Every row comes from one small tree of marks. Brackets hold a mark, then the marks that hang from it, in alphabetical order. Every link used is in the known rows. Which tree was each row made from?
Known rows:
[X [C L]]: [-10   9   9   1  12 -23   8  -6 -12  19 -30  20  -8 -28   4  10  22 -24
   2  34 -31  -9]
[L C [T [X [K H P]]]]: [-23 -27  15 -37 -18 -42 -24  -2  12  34  25  19 -17 -19  22  -4  -3  35
  11 -70  42 -29]
[H J [K P]]: [ 13  72 -11 -10   1  25  -5  -9 -15   9   9  18  11  39 -29  15   4  29
   7  16 -12 -12]
[T [X K]]: [-23 -40 -11  -9 -51  -8  -2 -25 -23  18   9 -24  -4 -15  -3   3  16  19
   3 -35  21 -15]
[S L [X K]]: [-14  35  57  14 -38  13   1   4  -5 -27  -1 -23  -7  17  21   6   8  32
  -9 -31   0 -14]
[T [X C K]]: [-25 -47  -6 -12 -33 -22  -1 -17 -31  29  -9 -14   0 -34   2  12  28  12
   7 -13  10 -21]
[X C]: [ -4  -9   7  -4  26 -20   2  13 -10  18 -26  16   4 -28   7  12  16 -10
   6  31 -18  -9]
[S L [X [K H]]]: [-18  17  49  19 -34   3  -2  18  -9 -23  -1 -17  -9  26  27   3   4  20
  -4 -50   3 -10]
[T [X C [K H P]]]: [-27 -51 -33   0 -27 -33  -5 -13 -27  49  -3   4   2 -25   4   6  31   6
  18 -29  16 -26]
[L K [T X]]: [ -2  -9  30 -22 -33  17 -19 -20  35  -2  11  12  -3 -43   1 -10   0  57
 -18 -15  33   4]
[S [X C K]]: [-23 -10  26   3   2  -8  12  -6  -9 -10  -9 -21   0  -7  16  17  27  24
   1  18  10 -10]
[S L [X [K H P]]]: [-16  35  30  29 -34   2  -3   9  -1  -7   5  -5  -3  27  24   1  12  27
   2 -47   6 -19]
[K P]: [  3  33 -41  15   1  -3  -3 -22  15  33  12  24  11   3  -5  -4  16  13
  13   4   6 -18]
[S [L T] [X K]]: [-10  35  74   2 -41  15  -4  -9  11 -17  -5 -13 -11   7  28   3   2  54
 -12 -39  18  -9]
[C L]: [ -8  26   1   6 -21  -4  10 -26  -1   2  -6   5 -17   1  -6  -2   7 -22
  -5   5 -17   0]
[T [X [C L] [K H P]]]: [-30 -36 -33   3 -38 -35  -1 -26 -28  50  -5   6  -7 -25   1   6  35  -4
  15 -28   8 -27]
[X [C L] [K P]]: [-11  51 -22  15 -19 -15   2 -38 -31  48 -26  -4   6 -30  -3  -3  41   2
   5  25  -9 -17]
[X [C L] [K [H J] P]]: [ -7  26 -15  17  -3 -20  -2  -4 -48  57 -15   3   3 -12   6   0  31 -10
  10   1  -9 -18]
[C [L [T [X K]]]]: [-14   6  11 -12 -48  -4   3 -53   3  20  -4   3 -24 -16  -1  -3   9  10
  -8 -21  11  -2]

Which tree is each row?
[-12   4  26  -7  13 -21 -27  64   9 -26  25  13  -5 -12  12 -16 -12  -3
  -3 -29   0  -9]	[L C [K H]]
[-16 -14  12 -23 -10 -29 -37  17  42  19  38  46 -10 -30  17 -16   0  42
   5 -60  38 -27]	[L C [K H P] [T X]]
[-12  14  21 -32 -17 -18 -32  -1  47  10  36  37  -6 -42  10 -11   6  60
  -1 -32  32 -31]	[L C [K P] [T X]]
[ -8 -40  24 -15 -14  -6 -23   4  25  12   0  28  -6 -48  11  -9   2  36
  -8 -27  29   5]	[L [K H] [T [X C]]]
[  6  48  41   1 -46  16 -23  -8  27   6   2  28   1 -23   8 -12   1  47
 -11 -36   5 -16]	[S [L [K P] [T X]]]
[-15  -7  51 -42 -17 -15 -31  14  37 -11  27  21 -14 -45  14  -8  -7  52
 -10 -35  28 -20]	[L C K [T X]]
[  5  31  61  -6 -45  18 -22   3  20 -10  -4  16  -5 -26  11 -10  -6  41
 -18 -37   2  -7]	[S [L K [T X]]]
[-12  30  81  -1 -21   2  -3  -3   5  -6 -24  -1  -8 -14  33  11  13  46
  -9 -19   6 -15]	[S [L T] [X C K]]
[ -3  27  18 -14  10 -19 -36  27  44  11  31  44  -4 -22  18 -23  -9  38
   1 -42  30 -15]	[L C [K H P] T]
[  0  10  37  -6  15 -10  -3   8  -5  17 -22  26  -9 -35   9   6  13  -4
  -8  23 -18  -3]	[X [C [L [K [H J]] T]]]
[ -9 -43  18 -30 -10 -16  -7 -25  17  30  -8  25 -11 -38  11   9   8  33
   2 -18  27  -8]	[L [T [X C]]]
[ -6  35   3  10   8 -12   2 -10  -3  16 -23  26   1 -36  -2   3  29  -9
  -3  43 -27 -11]	[X [C [L [K P]]]]
[  0  45  26  -3 -30  16  -5 -34  24  -7  -5  11 -16 -23  -5 -14   3  15
 -22   6   1  11]	[C [L K T]]
[-22   2  32   5  10  -8  16  -2  16 -23  -6   8 -11 -10  13  19  28   8
  -6  34 -11 -10]	[S [X [C [L K]]]]
[ -4  21  10   4  10 -17  -5 -10   9  27 -24  37  -5 -38   6  -2  21  -3
  -2  21 -13  -5]	[X [C [L [K H P] T]]]
